What can hang from each mark:
tipap: lakot rumupi vudu
pavolub: lakot rumupi
vudu: pavolub vogi
lakot: pavolub vogi
vogi: lakot rumupi
rumupi: pavolub vogi

Every row comes from one small tree of marks. The marks that hang from a mark follow it in brackets, in alphabetical order. Every link used is in the known rows. Which tree was each row made from?
Known rows:
tipap{lakot{pavolub vogi} rumupi vudu}: [ 2.466  0.854 -1.596  2.894 -1.884 -2.798  7.482  4.852  2.388 -4.023
 -1.121 -2.857 -3.172 -3.472 -1.623 -4.352 -1.082 -0.114 -1.252  1.272
 -2.462 -0.367]
vogi{rumupi}: [-0.739 -0.712 -0.298  4.599  4.780  4.298  4.155 -0.124 -3.914 -2.422
  3.511  0.893 -5.437  1.034 -0.130 -0.887  3.988  3.635  0.474 -0.220
 -2.700  2.521]
tipap{rumupi{vogi} vudu{pavolub}}: [ 7.102  3.060 -1.613  3.356  0.014  4.211  4.982  2.944  0.379 -2.539
 -2.523  1.391 -2.802 -2.985 -0.708 -2.871  0.014  0.453 -2.038  3.703
 -1.740  1.930]
pavolub{rumupi{vogi{lakot}}}: [-1.393  2.788 -2.520  3.693  3.928  5.456  4.735  0.487 -1.077 -3.045
  3.665 -1.745 -2.451 -1.887  0.505 -0.363  2.183  2.986  0.508 -1.287
 -2.412  0.971]
vudu{pavolub vogi}: [ 3.766 -1.394 -2.167  1.633  2.666  5.147  5.108 -0.249 -1.669 -3.674
  1.628  2.654 -2.856  2.352  3.046 -0.516  0.177 -2.378  0.949 -1.989
 -1.705  3.611]
rumupi{vogi{lakot}}: [-0.272  0.833 -1.679  3.211  3.233  7.246  4.423  1.249 -1.642 -2.817
  3.878 -0.459 -4.858 -1.905  0.773 -0.106  2.979  0.932 -1.090 -1.530
 -1.531  0.978]
tipap{rumupi vudu{vogi{lakot}}}: [ 2.452 -0.621 -2.370  3.226  3.412  2.604  5.500  2.854  1.228 -2.340
 -2.172 -1.806 -5.650 -1.111  0.008  0.290 -2.118 -4.479 -0.628  0.668
 -2.326 -3.511]
vudu{pavolub{lakot}}: [ 5.046  1.311 -0.632  1.165  1.571  2.791  5.801  1.596 -2.157 -4.241
  1.455  0.699 -0.516  0.431  1.643 -2.192  1.353 -0.159  0.388  1.544
 -1.586  4.270]
vudu{pavolub{lakot rumupi} vogi}: [ 3.923  2.586 -2.928  1.166  2.816  1.000  5.371 -0.685 -1.151 -3.847
  0.868  0.466  2.245  1.432  2.035 -0.801 -1.106 -0.928  2.621 -0.767
 -2.418  3.527]
vogi{lakot{pavolub} rumupi}: [-4.234 -2.744 -0.558  3.595  3.492  3.660  5.052  4.251 -2.570 -2.726
  2.098 -0.832 -6.219  0.144  1.623  1.928  2.846  0.902 -0.784 -0.505
 -3.392  0.555]
vudu{vogi{rumupi{pavolub{lakot}}}}: [ 0.595  1.335 -0.953  2.812  5.000  1.476  4.810  0.216 -3.778 -1.264
  1.927 -0.110 -2.853  1.780 -0.757  0.369  3.258  1.499  0.324 -1.208
 -2.519  2.659]
tipap{lakot vudu{vogi}}: [ 3.735 -1.005 -3.030  0.888  3.886  0.086  4.292  0.487 -0.018 -3.104
  1.930 -1.409 -4.441  0.564 -0.500 -1.691  0.255 -1.701  1.217 -1.851
 -1.300 -0.901]
tipap{lakot{pavolub} rumupi vudu}: [ 2.845  1.969 -1.517  1.295  0.783 -1.600  6.938  6.102  1.652 -3.199
 -1.706 -1.959 -4.332 -2.159 -2.195 -4.131  0.577  1.426 -1.503  3.396
 -2.305 -2.057]
vudu{vogi{rumupi{pavolub}}}: [-0.161 -0.751 -1.071  3.799  5.773  3.338  4.448  0.420 -3.654 -1.316
  2.191  1.261 -5.355  2.659  0.004  0.532  3.048  1.886  0.250 -2.093
 -2.687  2.550]
pavolub{lakot{vogi}}: [ 2.519  1.385 -0.662  3.729  0.409  1.158  6.595 -0.442 -1.772 -4.421
  3.577 -2.032 -0.354 -1.632  0.659 -2.711  1.279  0.395  0.836 -1.690
 -1.757  3.553]
pavolub{lakot}: [ 2.695  2.243 -0.769  1.802  2.989  2.629  5.956  0.577 -2.546 -3.596
  3.165 -1.290 -1.579 -0.202  0.165 -2.199  2.602  2.195  0.820  0.531
 -1.669  1.577]
lakot{pavolub}: [ 0.708  0.259 -1.061  1.782  2.069  3.574  7.001  3.716 -2.046 -3.963
  3.189  0.005 -3.717  0.300  2.059 -1.364  2.348  3.449  0.117 -0.571
 -2.327  2.202]
pavolub{lakot{vogi{rumupi}}}: [-0.109  0.126 -0.226  5.461  1.522  0.740  4.799 -1.351 -3.242 -3.020
  3.432 -1.267 -1.681 -1.288 -0.132 -1.045  2.404  1.597  0.702 -1.707
 -2.714  4.149]
tipap{vudu}: [ 4.967 -0.558 -0.958  2.949  3.608  1.994  5.477  2.369 -1.850 -3.529
  1.305 -1.778 -4.623 -0.479  0.397 -1.511  0.849  1.511  0.777  0.765
 -1.957  0.757]
lakot{vogi}: [ 1.304 -0.378 -0.903  4.759  1.253  3.200  6.351 -0.496 -1.781 -4.216
  3.952 -0.869 -2.916 -0.823  1.293 -2.545  1.192  0.900  0.615 -2.704
 -1.906  3.663]

Which tree is each row?
[-2.369 -1.836 -0.636  5.496  0.568  1.968  5.950  1.951 -2.661 -3.349
  3.385 -0.219 -3.686 -0.746  1.713 -0.104  2.034  2.899 -0.012 -2.602
 -3.419  4.088] | lakot{pavolub vogi{rumupi}}
[ 7.279  0.792 -0.805  3.086  0.930  2.043  6.030  3.788  0.272 -3.242
 -3.300  0.866 -3.509 -1.150 -0.129 -2.861 -0.942 -0.843 -1.079  4.563
 -2.132  1.019] | tipap{rumupi vudu{pavolub}}
[ 4.856 -1.678 -2.201  2.591  2.074  2.680  5.301  3.511  1.613 -2.833
 -4.136  0.106 -4.534 -0.638  1.274  0.519 -3.128 -6.730 -1.033  1.861
 -2.284 -1.058] | tipap{rumupi vudu{pavolub vogi{lakot}}}
[ 1.130  1.771  0.589  3.532  4.651  1.024  5.075  2.100 -4.268 -1.984
  1.962 -0.746 -3.125  0.471 -1.622 -1.141  4.440  4.578 -0.284  1.604
 -2.689  3.273] | vogi{rumupi{pavolub{lakot}}}
[ 6.953  2.102 -3.055  1.150  2.627 -1.181  5.111  0.860 -0.361 -3.860
 -1.347 -1.401  2.012  0.059  1.673 -0.138 -2.583 -2.329  2.615  0.804
 -2.512  2.271] | tipap{vudu{pavolub{lakot rumupi} vogi}}
[ 1.577  3.566 -1.611  4.258  1.223 -0.898  6.617 -0.995 -1.348 -4.538
  3.047 -2.971  1.957 -1.528  0.255 -2.772  0.277  2.315  2.320 -1.497
 -2.701  3.545] | pavolub{lakot{vogi} rumupi}
[-0.284 -1.225  0.526  6.305  2.949  1.911  5.504  0.758 -3.437 -2.600
  2.853 -0.215 -4.375 -0.171 -0.434 -1.286  3.299  3.147 -0.401 -1.400
 -2.942  5.018] | lakot{vogi{rumupi{pavolub}}}
[ 2.778  0.608 -3.039  2.039  3.589  3.049  5.326 -0.576 -1.028 -3.825
  1.101  1.675 -0.344  2.209  2.629 -0.544 -0.902 -0.594  2.287 -1.756
 -2.598  3.459] | vudu{pavolub{rumupi} vogi}
[ 3.659  5.228  0.164  2.505  2.281  0.880  7.634  3.497 -1.201 -2.367
 -0.879 -0.890 -1.880 -0.749 -2.687 -4.324  2.658  3.351 -1.517  4.226
 -1.987  0.960] | tipap{rumupi{pavolub{lakot}}}
[ 6.435  2.303 -2.462  3.027  1.854  2.780  4.373  1.757 -0.878 -3.454
 -0.058 -0.138 -0.236 -1.975  0.931 -1.386 -0.270  2.671  0.905  1.585
 -2.393  3.701] | tipap{vudu{pavolub{rumupi{vogi}}}}
[ 3.227  1.891  0.021  3.555  0.997  0.043  7.336  1.511 -2.101 -3.870
  2.867 -2.457 -0.650 -1.228 -0.105 -3.063  1.999  1.831  0.024 -0.704
 -1.876  4.513] | rumupi{pavolub{lakot{vogi}}}
[-4.354 -3.463 -2.135  2.979  4.163  3.982  4.709  2.765 -2.030 -2.099
  2.066 -0.037 -5.876  1.030  2.697  3.578  1.405 -1.464 -0.131 -3.498
 -3.372  0.273] | vudu{vogi{lakot{pavolub} rumupi}}
[ 1.777 -3.361 -2.154  1.767  3.321  5.357  4.894  0.995 -0.779 -3.700
  1.134  1.412 -4.142  1.541  3.670  1.532 -0.693 -5.948  0.425 -1.974
 -1.779  1.987] | vudu{pavolub vogi{lakot}}
[ 1.953  6.491 -2.501  2.644  2.554  2.829  5.011 -0.711 -2.067 -3.148
  3.733 -1.411  1.519 -2.183 -0.779 -2.384  2.814  5.336  1.187 -0.347
 -2.161  2.612] | pavolub{lakot rumupi{vogi}}
[ 0.638 -3.391 -1.119  3.952  6.107  1.476  3.816  3.416 -2.029 -1.382
 -0.484 -1.752 -7.062  0.517  0.189  3.289  0.900 -1.982 -0.288 -0.803
 -2.944  0.008] | tipap{vudu{vogi{lakot rumupi{pavolub}}}}
[-2.121 -1.915  0.592  4.725  5.801  3.866  4.669  3.218 -3.179 -1.937
  1.746 -0.838 -7.034  0.723 -0.383  0.854  4.010  1.697 -1.048  0.252
 -2.909  1.633] | vogi{lakot rumupi{pavolub}}
[ 3.558  5.050 -0.753  2.002  2.540  3.581  5.712  1.803 -2.748 -2.357
  3.109 -0.762 -1.130 -1.711 -1.266 -2.564  4.286  4.823 -1.022  0.480
 -1.220  3.480] | rumupi{pavolub{lakot} vogi}
[ 5.256 -0.094 -3.649  0.777  3.150 -1.414  4.444  0.833  0.955 -3.914
 -0.506 -0.593 -0.834  1.091  0.624 -1.675 -1.775 -2.501  2.259 -0.371
 -2.202  1.308] | tipap{lakot vudu{pavolub{rumupi} vogi}}
[ 4.893  2.666 -0.463  2.366  2.885 -1.611  6.344  4.865  0.937 -2.327
 -2.182 -1.936 -5.106 -1.205 -4.208 -5.147  1.491  2.047 -1.915  4.395
 -1.766 -1.380] | tipap{lakot rumupi{pavolub} vudu}
[ 3.754 -1.898 -3.134  2.364  3.817  1.039  4.599  2.442  0.589 -3.843
 -1.629 -1.394 -2.045  0.456  3.034  1.913 -3.586 -4.932  1.814 -0.556
 -2.861  0.643] | tipap{vudu{pavolub{rumupi} vogi{lakot}}}
[-0.919  1.203 -1.833  4.061  0.385  0.224  7.756  2.133 -0.783 -4.856
  3.236 -1.998  0.047 -1.208  2.170 -1.935 -0.237  3.971  1.450 -2.498
 -3.394  3.591] | lakot{pavolub{rumupi} vogi}
[ 3.108  3.542 -2.365  2.928  2.195  5.109  4.759 -0.193 -1.564 -3.501
  2.169  1.741  0.155 -0.783  1.301 -2.007  1.588  3.777  0.819  0.042
 -2.248  5.131] | vudu{pavolub{rumupi{vogi}}}
[ 0.076 -2.075 -2.760  1.580  3.240 -1.278  4.023  2.938 -0.944 -2.294
  1.083 -1.055 -5.030  0.538 -0.063  0.498  1.153 -0.010  0.563 -1.876
 -2.801 -0.242] | tipap{lakot{pavolub} vudu{vogi{rumupi}}}
[-1.868 -2.241 -2.608  1.379  3.172  4.348  6.234  3.490 -0.643 -3.418
  2.369 -0.806 -4.574  0.692  3.496  1.903  0.050 -2.624  0.050 -3.603
 -2.388 -0.254] | vudu{vogi{lakot{pavolub}}}
